Each row comes from the steps of one path. Every step used is in the known rows, and no mark comes twice. Write the path behind each row, first mark first.
Known rows:
veri-nivev-vuvun-pano: [  6.5   0.6  16.5 -31.2  18.2  -4.8  24.5  28.5 -25.2  10.1 -30.7  -7.2
  42.6  14.8  17.3  -7.6]
gusuvi-zumeg-nivev: [ 15.5 -17.4  13.9 -23.5 -12.4  -1.3  12.6  21.8  -9.9   9.8 -10.2  28.9
   7.4  22.3   4.2 -14.1]
gusuvi-zumeg-nivev-vuvun-pano: [  4.1 -17.1  21.3 -24.0 -14.3   0.3  28.7  47.7  -8.0  17.1 -19.6  22.1
  30.0  21.4   6.7  -3.3]
veri-gusuvi-zumeg-nivev-vuvun-pano: [ -4.7  -9.0  32.5 -21.7  -0.7  -1.7  21.2  58.8  -5.2  17.0 -25.8  11.1
  26.9  19.8   3.4  -1.6]
vuvun-gusuvi-zumeg-nivev-veri: [ 10.2 -10.3  37.5 -32.0 -29.1  -3.4  21.4  38.2  -8.4   8.7 -15.7  23.9
  16.9  29.3   3.4  -1.4]
zumeg-nivev-veri-pano-vuvun-gusuvi: [ -5.6   8.7  32.1 -41.5   4.2 -13.1  19.2  65.4 -26.9  17.5 -27.7  11.2
  24.1  39.3   0.8 -10.0]
veri-nivev: [ 18.8   1.1   8.0 -30.2  19.3  -6.3   8.0   1.6 -29.5   1.9 -24.1  -0.1
  18.8  15.1  14.1 -18.0]
nivev-veri-gusuvi-zumeg: [ 23.0   9.1  11.9 -32.8 -16.4  -3.6  10.2  18.3 -23.0   4.0 -24.5  28.4
  10.6  29.1   6.4  -4.7]
nivev-vuvun: [ 21.6   6.7   3.2 -30.3  -4.4  -7.8  27.6   5.9 -33.9   7.9 -17.6  22.7
  30.4  25.1  12.6  -2.8]
nivev-vuvun-pano-zumeg-gusuvi: [ -4.0   3.9  17.6 -19.1  -4.6 -11.2  13.8  54.7 -24.9  28.6 -26.1   7.7
  51.0  27.0   1.4  -0.2]
veri-gusuvi-zumeg: [ 24.1  -2.7   4.1 -19.3   2.0  -5.2   7.6  23.4 -20.9   7.1 -18.9  20.3
  10.0  16.2   2.3 -10.3]
vuvun-gusuvi-zumeg-nivev-veri-pano: [  6.9  -2.9  34.2 -30.6 -11.2  -5.5  16.0  56.6  -6.2   3.2 -18.3  20.5
  15.0  25.2   8.5  -6.3]
galez-gusuvi-zumeg-nivev-veri-pano: [ 12.9  11.0  27.8 -26.9 -19.0 -20.2  12.4  27.0 -14.0  -4.0 -18.4  12.3
   2.7  29.2   8.0  -9.5]
vuvun-gusuvi-zumeg: [ 25.5 -14.3  11.3 -17.4  -8.8  -8.3  18.2  34.7 -16.9  10.4 -11.6  18.3
  23.1  10.7  -0.2  -4.7]
nivev-veri-pano-zumeg: [ 14.2  17.2  -4.0 -36.2  -8.3  -8.3   0.5  18.8 -43.0  12.3 -23.2  25.1
  17.6  31.0   5.6 -14.8]
gusuvi-zumeg: [ 31.5 -10.8  -4.6 -23.4 -10.6  -4.1  14.2  11.5 -22.2   8.0 -11.8  30.7
  12.3  18.0   6.8 -11.5]
galez-gusuvi: [ 25.6  13.5   9.8 -20.7   1.5 -26.4  17.7  -6.3 -33.2   2.7  -4.3  -4.0
  13.2  22.7   6.9  -8.6]

Write each row's path:
[ -2.1  -3.1  13.1 -28.2 -20.1  -6.1  10.8  20.9 -32.9  25.9 -27.1  24.3
  27.9  25.2  -4.0  -8.5] : pano-zumeg-nivev-vuvun
[ 15.1 -11.7  21.1 -18.3  -6.9  -4.2  19.6  41.8 -16.4   9.9 -41.2   6.0
  39.3   2.0   4.5  -2.3] : veri-nivev-vuvun-gusuvi-zumeg
[ -7.7  -6.4  29.1 -22.5 -18.2  -9.1  16.4  45.0 -28.2  28.2 -25.9  11.0
  37.6  20.4  -8.3  -0.8] : pano-zumeg-nivev-vuvun-gusuvi
[-11.1   2.6  26.8 -19.8   9.1  -8.0   5.9  53.9 -21.7  25.0 -43.6  -8.1
  54.8  17.9   4.6  -6.4] : veri-nivev-vuvun-pano-zumeg-gusuvi
[ 14.4   0.5  17.6 -36.0 -13.4  -2.2  11.3  33.6 -11.5   1.1 -19.2  32.8
   5.5  32.0  13.1 -13.4] : gusuvi-zumeg-nivev-veri-pano
[  4.5 -12.0  28.5 -36.1 -30.6  -7.1  22.2  58.3 -18.6  24.9 -30.5  26.9
  23.6  34.0 -12.0  -4.4] : pano-vuvun-gusuvi-zumeg-nivev-veri
[-11.2  -0.7  27.5 -20.0  -1.5 -12.2   9.8  63.2 -26.0  23.1 -28.6   8.2
  35.0  17.1  -3.9  -4.6] : veri-pano-zumeg-nivev-vuvun-gusuvi
[ 16.1   0.9   6.6 -31.0 -11.8 -12.6  18.8  64.8 -27.4  18.2 -34.5  27.3
  26.4  26.3  -5.2  -6.2] : nivev-veri-pano-vuvun-gusuvi-zumeg
[-15.7   8.7  34.0 -36.0  -4.3  -5.1   2.2  43.7 -26.2  24.2 -23.0   3.5
  20.2  37.5  -1.7  -9.1] : vuvun-pano-zumeg-nivev-veri-gusuvi
[  0.8 -16.3  17.5 -18.6   5.7 -12.4  13.2  81.5 -13.5  22.7 -27.2  17.0
  20.7  19.1  -9.5 -14.8] : veri-pano-vuvun-gusuvi-zumeg-nivev
[ 16.6  -5.8  21.2 -38.7 -31.8   1.2  16.1  14.8 -14.8   5.8 -17.5  35.9
   7.1  35.0   7.4  -9.8] : gusuvi-zumeg-nivev-veri
[  1.7  -7.3  10.8 -26.8  -9.1  -7.0   1.0  16.5 -30.4  23.3 -13.9  19.6
  13.1  26.3  -5.6 -16.8] : pano-zumeg-nivev
[ 12.7 -13.9  15.6 -25.6 -23.5  -1.9  22.4  25.9 -13.3  11.3 -22.7  33.3
  20.8  22.0   5.7  -5.2] : gusuvi-zumeg-nivev-vuvun
